Each row comes from the steps of one walk. Every step used is in the known rows, and no mark comes twice. Write the walk behind each row, first mark first.
Known rows
R -> Y -> H: [-17 -19  11  -2 -10  11   1  13   6  12  20  -3  -4  -1  -7  -2   1  12
   0 -12   6  -8   9  14  -6  -3   9  -3   0  -1  13]
C -> F -> X -> B -> Y -> A: [-15  33 -41  13  -2 -39  12 -33 -13  25  -2  49  15  15   7 -49  -2  -3
   1   0  -2 -14  14   0  17 -27  -9 -11  26 -18   3]
C -> F -> X -> B -> Y -> Q: [-25  25 -24  17  -9 -41  14 -29 -10  28  19  44  20  19 -19 -45  -8  -8
 -11  -9  -2 -25  10  13   0 -28 -12 -19  18 -25  11]
H -> Y -> A -> C -> F -> X: [-12  22 -13   7  12 -19  -6 -40  -7  -2  -1  30  10  25 -14 -30  11  10
 -15  23  -9  15  28   4  15   0  -2 -18  22  -7 -14]
E -> Z -> Q -> Y -> R: [  4  15  17   7  -6   5  13   5 -16 -19  30 -10  -5   1   0  13 -10   7
  20 -14  22  22  -3   9   9  -6  -2   5  -1  21  19]
X -> B: [  2   8 -14   2   3  -6   2  -7 -10   2   0  11   9   4  -2 -11  -8  -3
  -3  -5  -3  -5  -8   0  -2 -17  -9  -4   6 -15  -3]
F -> X -> B -> Y: [ -5  16 -32  13  -8 -25  11 -14  -8  24  11  43  18   3   2 -39 -13  -9
   0  -7  -8 -15   4   5   5 -25 -18 -13  16 -22   4]
Q -> Y -> H -> Z -> E: [-12  -3   5  14 -14  -1   2  -5  -4  -7  26 -19  10   4 -26   8  -6  19
  -4 -28  -2   0 -17  16  14  14   0  -4 -29  -6   7]
A -> Y -> Q: [-18 -10   8  11 -11  11  -2  11  -6  21   5  -1  -7  -3   9   3   3   1
  -4  -8   9 -15  -5   4 -11   2  10 -19 -20  -2  -6]
A -> Y -> B -> X: [-18  -5 -15  16   0  15 -12  11  -1  30   0   5  -1  -7  30 -15  -9  17
  15  -7   4  -5   1 -15   5 -14   0  -4   3   6   8]
C -> A -> Y -> H -> Z: [-35 -10   4  18 -13   1  10   2  -8  22   1  -9  -6  -1  11   3 -13   2
   4 -26  -3 -11 -18  20  -2  20 -20  -8 -41  -8   9]
H -> Y: [  4   0   9  -1   4  -1  -2   6  -5 -10   6  -3   3   1  -6  -3  -2   1
   0   1 -12  14   1  -3   6   1   2  -6  -5   1  -2]
E -> Z -> Q -> Y: [ 15  -1   4   7  -1  13   8  -3 -14 -23  25  -7   5   4  -4  14  -5   2
  14   3  23  14 -12  10  16  -9  -1  -5  -7   8  18]
C -> F -> X -> B -> Y: [-14  31 -29  17  -4 -41  14 -28  -7  21  11  45  18  17  -7 -42 -12 -11
  -8  -1  -6 -13  12   8   6 -31 -21  -7  25 -24   9]
F -> X: [ -4  10  -9   1  -5 -12   1  -7  -3  11  10  16  15  10  -6  -9  -5   3
  -1  -2  -1  -3   9   5   1  -4  -6 -11   3  -7   3]
Q -> Y: [ 2  0  7  3  1  4 -6 -2 -6 -7  4 -6 -3  6 -2  1  0  5  1  3 -1 10  0 -3
 11  1  7  2 -6  2 -9]
E -> Z -> Q: [ 12   0  -2   3  -2  10  18   0  -9 -16  21   1   8  -3  -3  13  -6  -3
  13   0  25   5 -10  14   4  -9 -11  -8   1   6  27]
Q -> Y -> B: [  5  -8   1   5  13  12 -15  -3  -4   2   1   4  -6   1   5  -8  -7  16
   8   2   9  12   3 -12  20  -1   9   7  -1   9  -1]
R -> Y -> Q: [-21 -13   4  -5  -5  11   0  12   5   3  21  -1  -3   1 -12  -7   9  11
  -3  -8   8 -11   7  10 -16  -6   8  -9  -4   1   6]
Z -> H -> Y: [ 11  -1   8  -4  -2  -3   5   2   0 -18  19  -6  11   0 -10  -4  -4   6
   9  -8 -15  17  -6   0  11  -9  -6 -19  -7   4   5]
H -> Z: [ -3   4  -2   9  -6  -3   6  -6   3 -11   6  -2   7  -1  -3   3  -6   1
   0 -16  -2  -7 -10   2   5   2  -7  -5 -17  -5   7]
R -> Y: [ -9  -6  -1  -4   0  10   0  12   9  -3  15   1  -6  -1   2  -2   5   7
   1  -2   3  -1   9   3  -8 -10  -1   3   4   5   4]
A -> Y -> Q -> Z -> H: [ -8  -9  14  11 -23   2   9   4   5  17  16 -13  10  -8  -5   5  -2   8
   7 -21  -5 -20 -15   9 -11 -12 -15 -33 -37  -7   2]
Y -> A -> C -> F: [-12  11 -13   6  13  -6  -6 -39  -1  -2 -16  18  -9  14  -7 -19  18   6
 -13  24   4   1  18   1   8   4   2   1  24   0 -14]
A -> C -> F -> X -> B -> Y -> R: [-26  42 -21  23  -3 -42  10 -41  -3  23  12  54   2  16 -12 -53 -10  -8
 -16  -5  -8  -6  28  10  -5 -22 -24   2  41 -16  -1]
R -> Y -> H -> Z: [-20 -15   8   8 -15   9   8   5   9   0  26  -3   3  -2 -11   1  -5  13
   3 -26   4 -14  -1  18  -2  -2   1  -9 -17  -7  21]
Z -> Q -> Y -> A: [ 14   8  -3   4   2  10   1  -3 -16 -11  -3   2  -5   3  15   5   2  15
  17   8   7  13  -6  -1  24  -3   7  -5  -6   8   2]
Y -> R: [-11  14  12   1  -6  -9   1   7  -1   4   5  -2  -8  -2   4  -3  -5   4
   6 -16  -1   7   5  -3  -7   2  -1   9   1  11   3]
F -> X -> B: [ -4  18 -23   3  -2 -16   4 -13 -10  14   9  27  25  15  -6 -22 -12   0
  -5  -7  -6  -7   3   5   1 -20 -15 -15   8 -22  -2]
E -> Z: [ 2 -8 -1 -1  1  7  8 -5 -6 -9 16 -6  6 -2 -7  4  3 -2  7 -1 18  3 -3  5
  1  1  1 -4  2  7  9]

Write each row's walk
[ -6  12 -19  12 -24 -32  21 -20  -1  25  30  28  35   0 -26 -40 -14   2
   8 -27 -15 -29  -9  15  -1 -36 -35 -38  -8 -28  13]	F -> X -> B -> Y -> Q -> Z -> H
[-12   4  10   6  -6 -14   2   7  -4  -6  23 -27  15  -3 -44  -3   2  15
  -7 -15 -17   3 -12  10  -9   2 -17 -12 -27  -5  -3]	H -> Y -> Q -> Z -> E
[-16   6 -22  23 -18 -20  18 -12  -5  13  26  13  14  -8 -20 -22 -16   3
  -2 -33  -5 -23 -23  19   9 -11 -18  -7  -8 -23  16]	X -> B -> Y -> H -> Z -> E
[  0   4  -6   1  13  -3   7 -44  -6 -29  21   7   8  10 -21 -20  16   8
   0  14   9  21  10   7  20  -6  -2 -24  19  11   1]	E -> Z -> H -> Y -> A -> C -> F
[-20  12  13  12 -12   2   0  18  -3  18   3  -3 -20  -9  27   5  -6   1
   5 -19   1   3   2  -2 -11   1   1   3 -11  10  -4]	A -> Y -> R
[-15 -13  15  12 -14  10   0  12  -4  31   4  -2  -8  -5  13   8  -4   2
  -1 -10   5 -13  -3  10   0   6  11 -13 -17  -5   4]	A -> Y -> H
[ -8  18  20   1  -1 -11   0  14  -6  -6  10 -11  -6  -1  -1  -6  -7   4
   5 -16 -13  21   8  -4  -1   2  -1   5  -2  14   0]	H -> Y -> R
[ -7  14 -45  14   0 -13   2 -40 -10  27  -2  57   8   6   6 -51   3  -2
  -6  14  -8 -14  14   3  11 -13 -12 -14  33 -21 -15]	F -> X -> B -> Y -> A -> C
[-12  31 -21   8   2 -33   4 -27 -10  10   9  30  26  27 -17 -25 -10  -4
 -12  -5  -1  -6  12   9   0 -28 -18 -10  16 -24   5]	C -> F -> X -> B
[ 11   2  -1   0   2  -1  -1 -24   3 -14   2  -3  10  -4 -15 -16   9  16
   6  10 -25  13   0   1  13  -2 -18 -21  -5   0 -15]	Q -> Z -> H -> Y -> A -> C
[-14  12   4  10 -12 -16  11   7   2  14   8  12 -16 -14  13 -20  -7  -4
  11 -18  -5   0   9  -3   0  -2  -3  14  10  12   8]	B -> Y -> R
[ -9 -13   3  10 -14  -6  10   1   2  26  10  14  -6 -11  -1 -15  -5  -4
   5  -9  -2 -14   2  10  11   2   7  -4   4  -5  14]	B -> Y -> H
[ -2  27 -16  13   6 -14  -2 -45 -12  -4   0  34   5  29  -8 -17   6  13
  -8  25   7  12  20  12  24  -7  -5 -13  20  -5  -4]	Z -> Q -> Y -> A -> C -> F -> X
[ -5  18 -40  10  -4 -23  10 -20 -15  27   1  46  13   3  16 -42  -5   0
   9  -2  -7 -14   7  -4  15 -20  -8 -16  19 -16  -2]	F -> X -> B -> Y -> A
[ -9   5  -9  14 -11 -20  14  -9  -5  20   9  13  11  -9 -18 -29  -8  -4
   0 -15 -13 -28 -11   7  -9 -24 -20 -12  -7 -24   1]	X -> B -> Y -> Q -> Z
[ -5  -4 -23  11   3   4  -1 -27   0  13 -14  33 -17 -10  13 -32  13  -1
  -2  20  -3  -8  12  -2  14   7   3   0  24   1 -16]	B -> Y -> A -> C
[-25  -3  -5   6   1   4   3   7 -10  17 -12  -5 -15   0  23   1  -4  -5
   3  -3  -4   3  -8   5 -11  12 -22   3 -21  -1  -6]	C -> A -> Y
[ 16  -1   0  10  10  13  -7   1  -8  -3   4   9  -5  -1   7   1 -15  16
  16   4  15  15  -4  -3  26 -10   0   2  -1   9  16]	Z -> Q -> Y -> B
[-21 -11 -17   0   4  15 -11  11   8  12  14   4   3  -3   9 -24  -2  26
  17  -9   5  -1  13 -10   1 -22  -3   5  18  11  20]	R -> Y -> B -> X
[ 13   2  14   1  -6 -11   8   0   5 -17  18 -18  20  -4 -21  -3  -6   9
  11 -12 -26  12 -10   2   4 -14 -24 -19 -24  -3   5]	Q -> Z -> H -> Y
[ -3   5 -36  13   5   0   2 -32  -8  16 -11  41  -7  -5  11 -42   7  -3
  -5  15  -5 -12   5  -1  11 -11  -6  -3  30 -13 -18]	X -> B -> Y -> A -> C
[-14  20 -33  18   9 -18   6 -46  -7  11 -13  45  -7   7   1 -47   8  -5
 -12  19  -4 -11  13   1  13 -17  -9   0  37 -15 -12]	X -> B -> Y -> A -> C -> F
[  3   2  -1  -4   8   2  -3   0 -12  -7  -4  -4  -1   0   9  -9   7   9
   8   5 -10  15   3 -10  17   5  12 -10  -3   7  -8]	H -> Y -> A
[-24  -4   4  22 -16   5  20   5 -12  17   5  -3  -4  -2  13  14 -21   4
  10 -25   4  -8 -26  28   1  12 -27 -12 -41 -10  28]	C -> A -> Y -> H -> Z -> Q
[-16  10 -21  24 -22 -26  19 -19  -6  29  24  39  27   4 -10 -34 -23  -1
   0 -30  -9 -28  -8  19  13 -18 -14 -21  -5 -32  21]	F -> X -> B -> Y -> H -> Z
[-35  -6 -23  13   6   8  -8   9 -10  33 -10   0  -4  -2  31 -21 -11  15
  19 -10  -2   3  -4  -9   0  -2 -23   5  -5   7   9]	C -> A -> Y -> B -> X
[  8  11  -5  13 -10   1  15  -3   1 -16  11   5  10  -2  -1  12 -14   5
   8 -14   3  -3 -17  12   9  -7 -16  -9 -15  -5  23]	H -> Z -> Q
[ 10   2   6   1 -11 -10   8  -6  10  -5   9 -13  16  -6 -15   3  -5   7
  11 -13 -15  -3 -11   5   0 -15 -25 -13 -18  -5   7]	Q -> Z -> H
[-16   2  -6  16 -16 -22  12   1   3  15  19  -5   5 -15 -29 -17   2   7
  -3 -17  -8 -20 -12  11  -7  -2 -22  -5 -16  -7   3]	B -> Y -> Q -> Z -> E
[ -3  -2  20   5  -4  -9   1   6  -4  -2  13 -17  12  -2 -30  -6  -1   8
  -2  -8 -18   0  -7   5  -5  -3  -7 -18 -26  -6  -3]	H -> Y -> Q -> Z
[ -1   7 -21  12  -2 -11  11  -8  -6  15   3  25   2  -6   6 -27 -10 -12
   2  -5  -7 -11  -3  -1   3 -21 -11   1  13 -15   0]	X -> B -> Y
[-10  31 -27  10  15 -24  -4 -46 -17   2   0  39  20  30 -17 -44   5   6
 -19  18 -14  10  23   5  13 -18 -10 -21  28 -21 -16]	H -> Y -> A -> C -> F -> X -> B
[  1   9  18  -5  -7  -3  14   4  -6 -24  41 -17   7  -5 -11  -3  -6   6
  22 -26   2  26  -1   4   4  -6  -7 -13  -2  22  19]	E -> Z -> H -> Y -> R
[-22   5 -14   2  11   3  -5 -28   7  -6  -2  18 -15  13  -3 -22  23  13
 -13  21   8   1  27   5   0  -5   2   4  26   3  -9]	R -> Y -> A -> C -> F
[-21  15 -31  25 -24 -30  19 -19  -7  24  36  30  30   3 -23 -32 -21   5
  -5 -37  -7 -25 -13  23  10 -14 -25 -17  -7 -31  19]	F -> X -> B -> Y -> H -> Z -> E
[ -8   9 -14  11  -8  -8   6  -4   3 -16  15  -9  11  -2 -16   4  -3   9
  -4 -21  -1  -4 -16   9   1   6 -17   1 -18  -4   5]	H -> Z -> E
[ -9  -2  13   5 -10  -8   4  -1   1   7   6 -12  10  -3 -24   1   2   8
  -3 -11  -6 -15  -7   7 -11  -2 -11 -13 -22  -8   0]	Y -> Q -> Z
[-19  19 -30  15   3 -26   2 -48   0  20  -4  51  -1  13  -1 -45  11   0
 -10  21  -1  -8  28   4  15  -4  -5  -9  35  -6  -6]	B -> Y -> A -> C -> F -> X
